Each row was made from one path, in order. Every step used is in the known rows, and no mark comes twice. Write each row's path.
Known rows:
P-R-B: [-25 7 8 10 -8 -8 -15 1 33 1 -9 0 -8 8 -19 19 -11 -10 7 -8 5 9 -2 -14 15]
C-G-A-S-U: [-5 6 17 1 7 9 12 -7 6 -28 2 15 -14 0 -19 -1 15 6 12 -15 -9 18 8 -5 -19]
B-R-G: [-18 5 2 -2 -11 -5 1 -11 12 -2 -5 1 -7 5 -13 -1 2 5 0 -10 6 13 1 -12 6]
P-N-Z-S: [11 -12 -2 20 -10 -6 -6 -1 0 -6 2 14 -7 2 0 -3 -3 -9 -4 2 9 -10 3 2 17]
N-Z-S-A-G: [-1 9 -14 16 6 -1 3 -3 -33 -19 10 11 -2 5 2 -9 19 -8 4 -2 5 -11 5 15 -22]
P-N-Z-S-A-G-C: [8 6 -8 21 1 2 -5 -6 -37 -15 20 10 -9 -10 30 -13 22 -6 -1 -6 11 -9 1 11 -18]
J-C-G-A-S-Z: [-5 5 25 -2 4 4 22 -7 8 -27 17 23 -10 -9 -18 -11 15 -5 8 -10 -6 5 -6 -20 -19]
Z-S-A: [-14 20 -4 5 5 -3 1 -2 -5 -12 10 16 -1 -1 -25 -5 15 -3 2 0 9 -10 11 -9 -20]
J-C-G: [-6 11 18 16 1 -6 -3 -12 32 -17 -7 26 -10 2 -6 -10 -7 -1 -1 -12 0 13 -11 -33 -10]
R-P-N-Z-S: [14 -10 -1 24 -17 -6 -15 -6 4 -3 -1 5 -3 1 8 -4 -11 -9 3 5 5 -24 -1 -8 35]
R-G-C: [-17 22 14 6 -5 4 3 -12 4 -9 4 6 -12 -3 7 -8 5 -5 0 -15 5 6 -1 -13 -3]
J-C-G-R-P: [-5 10 17 15 0 -5 -17 -11 28 -11 -14 17 -5 -2 10 -1 -4 10 5 -7 -8 4 -12 -38 0]
A-S: [-10 9 9 -1 -4 2 14 -10 10 -8 0 10 -14 1 -23 -2 7 -2 9 -7 -2 2 10 -11 -5]
B-R-P-N-Z: [7 -16 -3 12 -30 -10 -13 -12 15 5 -16 -6 -6 -3 17 1 -16 7 3 1 5 -8 -4 -21 46]
P-N: [-5 3 5 13 -16 -7 -4 -7 20 -2 1 11 -14 -2 -6 1 -5 -1 2 -10 12 6 -1 -26 13]
J-C: [-10 6 11 9 -6 -2 3 -12 21 -9 -2 22 -6 3 -12 -7 -5 -3 0 -8 3 3 -2 -31 -4]
J-C-G-R-P-N: [5 1 16 22 -3 -9 -25 -11 30 -6 -7 16 -8 -6 21 2 -6 10 3 -7 -1 6 -18 -43 9]
S-U: [-13 9 3 5 -8 2 6 -9 3 -11 -7 14 -8 8 -23 -3 -3 0 3 -13 2 4 14 -12 -8]
P-R-G-C: [-18 11 17 4 -3 -1 -9 -8 10 -4 6 2 -12 -2 5 10 4 -13 3 -11 3 11 -7 -10 -7]
G-A-S-Z-N: [-19 9 19 -15 -18 5 35 0 -18 -16 10 17 -12 -3 -22 -1 17 -8 6 1 8 -8 6 -12 0]
C-G-A: [-14 12 15 8 -5 -1 0 -3 29 -22 -2 16 -13 -5 -6 -1 5 5 7 -13 2 19 -7 -23 2]
P-R-G: [-16 5 10 6 -2 -8 -9 -4 17 -3 3 2 -8 8 -13 17 -2 -16 6 -7 4 11 -8 -12 -2]
P-N-Z-S-A: [8 -2 -9 17 3 -7 -6 1 -15 -10 9 12 -1 -2 4 1 7 -7 -1 6 14 -14 3 -2 1]
N-Z-S: [0 -3 -2 12 -6 -2 2 -1 -2 -11 -5 15 -4 7 -10 -7 -1 -9 -1 2 2 -12 8 8 7]
C-G-R-P-N-Z-S: [16 -8 3 25 -4 -9 -26 0 7 -8 -10 9 -6 -3 22 3 -1 5 2 3 -3 -9 -8 -5 21]
P-N-Z: [6 -9 0 18 -15 -7 -3 -5 8 -6 -7 8 -11 1 14 3 -10 -5 1 -4 10 0 -4 -14 25]

Write each row's path:
[-16 23 -7 8 -2 -2 -9 -10 -16 -8 2 0 -3 -3 12 5 20 10 15 -9 0 -4 -1 -17 -15] : S-A-G-R-P
[-4 5 -15 10 12 0 -3 3 -41 -16 5 12 -1 3 10 1 30 3 3 0 1 -6 7 20 -30] : N-Z-S-A-G-R
[-20 0 6 -6 -10 0 3 -7 12 -9 3 0 -5 0 -9 4 11 9 3 -10 6 18 -3 -13 11] : B-R-G-A
[-13 12 9 -9 -10 1 27 -7 -5 -11 10 10 -12 -3 -34 -9 10 -9 10 -8 0 -9 13 -7 -10] : A-S-Z
[0 0 -16 24 11 -4 -18 6 -31 -8 7 4 -1 3 21 10 22 4 1 -2 10 -2 1 18 -5] : P-N-Z-S-A-G-R-B
[-19 12 9 -5 -12 1 1 -15 6 -3 -2 1 -11 -5 4 -9 7 8 -4 -13 4 13 3 -11 0] : B-R-G-C
[13 3 -4 22 9 -10 -26 2 -8 -12 -3 7 0 -7 26 7 9 6 4 6 2 -13 -7 -9 5] : C-G-R-P-N-Z-S-A
[-2 8 -9 9 6 -3 2 1 -17 -15 2 13 2 2 -7 -3 10 -7 1 6 7 -16 8 4 -8] : N-Z-S-A
[-17 13 16 -11 -19 0 34 -5 -18 -9 2 17 -13 3 -26 -6 8 -13 3 0 8 -13 10 -11 -5] : A-S-Z-N
[-12 4 13 -5 -4 7 16 -6 10 -15 9 10 -13 -5 -19 3 16 2 13 -7 -2 7 6 -12 0] : G-A-S
[-11 12 20 -7 -3 3 23 -2 5 -25 14 13 -15 -10 -22 -7 18 -3 12 -12 -4 6 1 -10 -11] : C-G-A-S-Z
[-19 20 -8 3 5 -2 0 -4 -22 -11 5 10 -7 -1 4 5 29 11 9 -12 4 10 3 -7 -33] : S-A-G-R
[-23 16 11 -5 -27 -6 24 -1 -10 -8 -5 20 -9 4 -19 -7 -2 -12 -2 -2 15 -12 4 -20 4] : S-Z-N
[-15 7 13 -12 -9 6 29 -3 -6 -17 19 10 -11 -9 -29 -4 20 -5 13 -8 0 -4 9 -8 -5] : G-A-S-Z
[-14 -3 11 -12 -2 5 12 -10 3 -10 9 -1 -9 -2 -16 5 21 8 8 -8 -2 17 3 -5 1] : B-R-G-A-S
[-13 12 0 11 -14 0 -9 -11 -1 -4 -6 3 -9 2 8 0 10 9 13 -12 -5 0 -1 -13 0] : A-G-R-P
[-18 31 0 6 -2 4 5 -13 -19 -15 12 9 -13 -10 13 -13 22 1 5 -17 7 5 3 -11 -31] : S-A-G-C
[-15 11 5 5 -13 -2 -10 -7 15 0 -13 4 -5 -1 0 6 1 11 9 -5 -3 -5 3 -25 14] : G-R-P
[6 2 -12 21 -4 -6 -17 -7 -26 -6 1 -4 -4 -4 42 10 12 7 12 -3 6 -8 -9 -11 5] : S-A-G-R-P-N-Z
[-17 10 11 5 -3 2 4 -5 10 -15 10 6 -6 2 -5 5 9 -3 7 -11 7 12 -6 -16 7] : R-G-A
[-20 1 24 -14 -8 0 21 3 -20 -12 19 7 -9 3 -18 19 18 -23 9 2 7 -2 -6 -4 -6] : P-R-G-A-S-Z-N
[-14 17 -11 5 10 0 -3 0 -30 -12 13 16 -4 0 -9 -1 35 7 4 -5 3 0 9 8 -42] : Z-S-A-G-R
[11 -13 -3 19 -11 -5 -20 0 -3 0 -6 6 -2 -2 15 6 1 3 2 7 1 -19 1 -3 27] : G-R-P-N-Z-S
[13 -12 -7 25 -11 -3 -19 -5 -19 -4 2 4 -6 1 24 0 10 2 5 0 -1 -14 -3 9 13] : A-G-R-P-N-Z-S
[-17 -1 10 -20 -8 4 25 -6 -11 -13 19 -2 -7 -6 -26 -1 24 1 8 -8 0 5 6 1 -3] : B-R-G-A-S-Z
[-16 -1 18 -12 1 1 15 0 -6 -13 27 -1 -8 -3 -24 17 20 -20 15 -6 -1 3 -3 0 -11] : P-R-G-A-S-Z
[13 -16 -6 18 -6 1 -18 -2 -19 -4 -8 7 1 5 9 6 0 5 2 3 -3 -18 10 6 15] : G-R-P-N-Z-S-U
[9 -3 -10 16 2 -6 -21 2 -19 -3 2 3 4 -6 20 10 10 5 5 10 6 -23 1 -8 11] : G-R-P-N-Z-S-A
